Each row was made from one walk, in order. Every step used is in the known rows, and no mark comes twice. Write each row's walk.
Known rows:
V -> Z: [ -6.5  -3.7  -7.3 -17.0  -7.3  -8.1 -16.3 -43.6 -26.9 -18.1 -18.0  13.8
  65.9 -11.3   2.6 -36.1  10.4   3.6  12.7 -42.7  16.1 -26.0]
F -> Q: [ 20.7 -14.0   4.9 -12.1   0.5 -21.0   4.8 -23.3 -17.4 -12.3 -13.7   1.5
  54.3  -3.7   0.7 -26.7   8.1  -1.2   0.0 -23.8  -5.2  -5.9]
L -> Z -> K: [-19.5 -13.3   5.5 -19.6  -4.2 -27.8  14.4 -40.8 -40.7 -30.4 -16.4  12.6
  58.9 -11.9  10.9   3.8  26.6  51.0  20.0 -17.1 -27.0  -5.6]
Z -> V: [ -7.9 -20.4  -0.6   4.6 -18.4 -21.1 -25.6 -38.4 -36.0 -24.1 -22.4  -2.3
  45.4  -4.5  27.5 -21.1  38.1  23.5  28.0  -6.6  -5.5 -10.2]
K -> Z -> L: [-19.3  -4.7  -7.4 -16.8 -12.2 -19.9 -30.3 -33.1   2.9  -8.3 -17.5   5.5
  69.3   1.0  22.1 -16.4  39.7  -8.0  21.8 -17.2  11.3 -18.2]
F -> D -> Z -> K -> V: [  0.1  -9.6   5.4   1.3 -12.1  -5.9  -7.3 -19.1 -23.7 -44.5 -18.7 -11.8
  46.3  17.7  -9.4 -23.7  34.7  29.4   1.6   7.2 -14.7  15.5]
G -> L -> Z -> K: [-24.2 -11.1   0.6 -13.4  -0.5 -40.7  11.3 -38.8 -37.4 -32.9 -11.1   9.8
  61.4  -7.4  11.2   9.8  16.1  51.1  30.8 -21.3 -21.0  -2.6]
U -> V -> K -> Z -> L: [-30.5  -4.7 -16.2 -13.7 -15.1 -17.7 -24.6 -27.1  10.5  -2.6  -9.0  14.9
  75.5  12.6   9.0 -14.7  36.7 -12.7  27.5 -21.6   6.8 -13.8]
U -> V -> D -> Z: [ -2.1  12.5 -28.1  -9.9  -6.5 -11.2  -8.2   5.3 -23.8 -10.9  -6.8 -13.9
  60.7   0.8  -2.6 -39.3   9.2  13.1  -5.5 -12.0  -7.9  -5.1]
V -> K -> Z: [ -3.9  -9.2 -22.4 -10.3 -10.3  -5.7  -4.1 -24.4 -18.3  -5.8  -4.4  22.7
  75.0   5.5  -5.4 -20.9  30.5 -11.3  10.7 -40.3  17.9 -12.1]
L -> G: [  9.0  -4.5  -5.1  -4.3  11.4   8.3 -12.5 -46.0 -39.3 -11.5 -20.1   1.5
  50.6 -33.5  32.9  -2.7   2.9   8.4   4.7 -30.7 -21.1 -19.3]
G -> L -> Z -> K -> V -> U: [  5.8 -11.9   5.2   2.3 -14.3 -25.4   2.5 -54.6 -46.5 -19.4 -15.1  -4.1
  59.9  -5.0 -15.7  -6.8  34.6  18.2   7.8 -12.6   5.3 -15.6]
G -> L: [ -9.2   2.2  -9.9   5.3  -2.5 -42.7 -12.0 -20.6 -31.4 -13.6  -6.1   2.0
  56.9  -0.6  22.3 -16.3 -10.5   3.4  31.8 -29.7  12.5  -8.1]
Z -> V -> D: [ 12.1 -23.1 -37.5  -2.0 -11.3 -18.9 -18.0 -26.0 -37.5  -7.6 -33.8 -11.0
  52.5  -3.4   3.5 -28.8  42.5  23.0  13.5  -0.4   4.2 -21.6]
V -> D -> F -> Q: [ 28.3  -7.2 -12.2 -15.5   4.3 -14.5   9.5 -14.0 -12.3 -17.7  -9.1 -18.5
  54.2  -1.5 -10.9 -32.5   5.3   9.8  -6.1 -17.6  -6.5  -2.3]
K -> Z: [  0.2 -12.1 -11.0 -14.3  -9.3  -7.1 -10.3 -25.2 -16.5 -13.2  -2.3  14.3
  66.2  -7.2  16.3 -24.2  30.8 -10.2   3.8 -41.0  11.3 -23.5]
L -> Z -> K -> V -> U: [  9.5 -13.5   8.3  -2.0 -17.0 -15.9   4.6 -56.0 -48.9 -17.8 -18.2  -2.1
  58.1  -7.7 -15.9 -11.2  42.0  18.2   0.5  -9.5   0.8 -17.9]
D -> Z: [ -2.4  21.9  -1.4  -8.4  -6.5 -13.2 -11.3  -8.0 -35.8 -19.5 -11.9 -10.2
  57.0  -4.6  10.6 -34.6   4.5  14.3  -0.5 -12.8  -1.0   6.9]
K -> Z -> V: [ -7.8 -27.3  -8.4  -0.5 -17.9 -14.9 -28.9 -38.8 -21.2 -27.4 -12.3   2.6
  55.5  -2.8  23.6 -17.8  51.6  14.6  24.0 -20.0   2.6 -17.1]
L -> Z: [ -7.9  10.2  -7.6 -21.4  -2.6 -28.1   4.2 -47.6 -44.6 -19.3 -26.2  15.4
  55.3 -29.3  19.1   3.5  14.9  24.6  13.1 -36.8 -10.5 -15.6]
D -> F -> Q: [ 19.8  -3.1   5.5 -14.4   2.1 -14.6   8.8 -18.0 -11.6 -23.1  -2.6 -12.7
  51.9  -2.6  -0.3 -29.7  -0.9   7.3  -1.8 -23.4 -10.5   2.5]
G -> L -> Z: [-15.0  13.0 -14.6 -12.9   2.9 -47.1  -0.1 -45.2 -40.0 -22.4 -18.9  11.1
  58.8 -23.2  19.6  12.6  -0.8  24.6  28.3 -42.4  -1.6 -11.7]
F -> D: [  2.2 -30.4 -13.0 -12.1 -17.6 -22.4   0.0 -25.4 -31.5 -13.6 -16.8  13.9
  63.0  12.5  14.2 -21.6  13.5  21.9  -5.3 -11.6 -10.2 -11.7]

Write each row's walk:
[-13.0   0.9 -17.1   6.1 -15.6 -16.1 -13.4 -24.5 -38.4 -14.0 -21.3   3.9
  61.5  15.1 -10.4 -21.4  25.5  21.0  27.3  -5.7   5.3  15.1]  D -> Z -> V -> K
[  5.1   8.6 -26.0  -8.0   0.0 -14.8   2.5 -18.8 -25.3 -35.6 -12.2 -26.4
  48.9  -1.5  -7.3 -19.3  13.7  33.7  10.2 -10.5  -7.1   1.7]  G -> L -> Z -> K -> V -> D -> F
[-18.9  -3.4 -23.9   4.2 -11.2 -32.7  -7.8 -42.5 -40.4 -15.8 -24.6  14.5
  62.4   5.6  -5.9   1.8  23.3  26.2  41.6 -20.1   5.0   6.1]  G -> L -> Z -> V -> K
[ -4.3  -0.9  -7.3  -8.1  10.8   9.2 -36.8 -61.9 -12.3 -20.7 -31.5  -3.9
  57.3 -24.9  20.7  -0.3  18.1   4.1  16.2 -24.5  -9.9 -19.6]  K -> V -> Z -> L -> G
[ -4.6  -6.8  -9.7 -10.8  10.0   5.1 -30.1 -52.1 -10.8 -11.4 -20.9   0.3
  62.9 -26.1  33.5   6.3  22.6   0.6  12.7 -27.5 -13.1 -22.6]  K -> Z -> L -> G
[-24.1   1.2  -5.1 -18.7 -10.7 -20.7 -34.6 -45.9  -4.2 -11.7 -28.7   5.3
  68.4  -1.8  13.0 -24.6  25.0   1.4  27.8 -18.2  14.6 -20.1]  V -> Z -> L
[ 14.7  18.3 -25.6  -4.0  -4.2  -6.4 -15.7  -3.8 -31.8 -21.0 -25.8 -24.6
  52.7   2.1 -13.2 -39.3  21.2  13.4  -8.3   0.0   6.5   5.7]  K -> V -> D -> Z
[-16.4  -4.8  -9.3 -12.0   9.2   5.7 -31.6 -55.9  -7.0 -13.4 -18.3   3.6
  62.9 -25.5  27.9  -0.3   9.9   3.7  18.1 -33.0 -19.7 -27.2]  U -> V -> Z -> L -> G
[ -6.8  -5.2 -15.9  -8.8   9.5   6.0 -27.1 -51.4 -11.8  -7.9 -21.6   4.5
  67.2 -19.6  23.1   7.8  22.2   0.2  16.5 -26.9  -9.8 -16.9]  V -> K -> Z -> L -> G
[ 11.9 -19.1   6.1   0.8 -21.1 -12.9   1.6 -42.7 -43.8 -19.8 -13.6  -8.4
  62.5   8.0 -21.4 -21.8  39.3  21.1  -9.6   2.2   0.8  -9.3]  F -> D -> Z -> K -> V -> U
[-22.5  -2.7 -15.4 -13.7 -13.0 -18.6 -26.4 -32.3   1.9  -2.9 -18.8  11.5
  75.0  10.6   7.3 -14.1  39.4  -8.9  26.4 -16.5  15.7 -10.1]  V -> K -> Z -> L
[ 11.3   2.8 -19.7  -7.2  -5.3  -1.2   0.8 -12.3 -25.4 -30.3 -12.7 -27.1
  46.0   2.2  -6.5 -35.0  19.9  26.3   1.4  -2.6  -7.6   0.3]  Z -> K -> V -> D -> F
[-13.7 -11.7  -6.0  -5.3 -13.0 -29.6 -18.6 -54.5 -40.7 -31.5 -29.0   3.0
  47.4 -18.2  25.7   1.7  40.4  38.6  30.5 -16.9 -12.6 -11.7]  L -> Z -> V
[  0.5  -0.6  -5.6  -8.4  -8.2   0.8 -23.1 -45.8 -19.8 -30.9 -24.4   5.2
  55.0  -5.1  -9.6 -37.1  21.9  -2.6   9.8 -35.2  18.2 -17.4]  K -> V -> Z
[  8.5   7.3 -22.6 -12.2  -2.8  -5.6   4.4 -20.2 -27.3 -33.9 -16.0 -24.8
  47.1  -4.4  -7.3 -23.6  21.3  33.9   2.6  -7.8 -11.3   0.0]  L -> Z -> K -> V -> D -> F
[ -8.1  -2.3  -8.4 -12.1  10.9   4.7 -33.1 -60.8 -15.6 -13.9 -28.6   0.1
  62.9 -28.0  26.6   0.7  12.4   7.3  17.3 -28.2 -11.0 -23.8]  V -> Z -> L -> G
[ 24.2  -8.2 -10.1 -17.4   6.9 -15.5  13.9 -22.9 -10.4 -32.7 -13.3 -20.1
  51.8  -0.9 -20.7 -18.2  16.6  25.8  -3.4 -14.0 -15.7   4.0]  L -> Z -> K -> V -> D -> F -> Q
[-11.5 -10.6 -16.5   6.8 -17.3 -17.4 -10.8 -32.6 -38.9  -8.4 -23.4  13.0
  59.1  12.6  -4.8 -18.3  29.2  15.5  32.4 -10.1   5.7   4.9]  Z -> V -> K
[  4.7 -15.6 -44.5  -4.5  -5.0 -34.0 -15.5 -35.9 -38.9 -14.5 -35.2  -9.2
  55.6 -10.0   2.6  -8.3  36.7  33.4  22.7 -10.2   3.8 -20.4]  G -> L -> Z -> V -> D
[ -6.4  -3.9   3.3   1.0  -4.7 -20.4  -4.3 -36.8 -27.4 -44.2 -22.2  -3.4
  43.3   1.3  -2.4  -3.2  31.3  28.1  20.9 -10.6 -11.9   6.2]  G -> L -> Z -> K -> V
[ -8.8 -17.4  -7.6   1.7 -19.8 -22.8 -27.2 -27.1 -32.0 -34.4 -19.1 -11.9
  54.0   9.7  16.1 -21.6  34.1  40.7  13.3   4.5 -10.8   5.1]  F -> D -> Z -> V
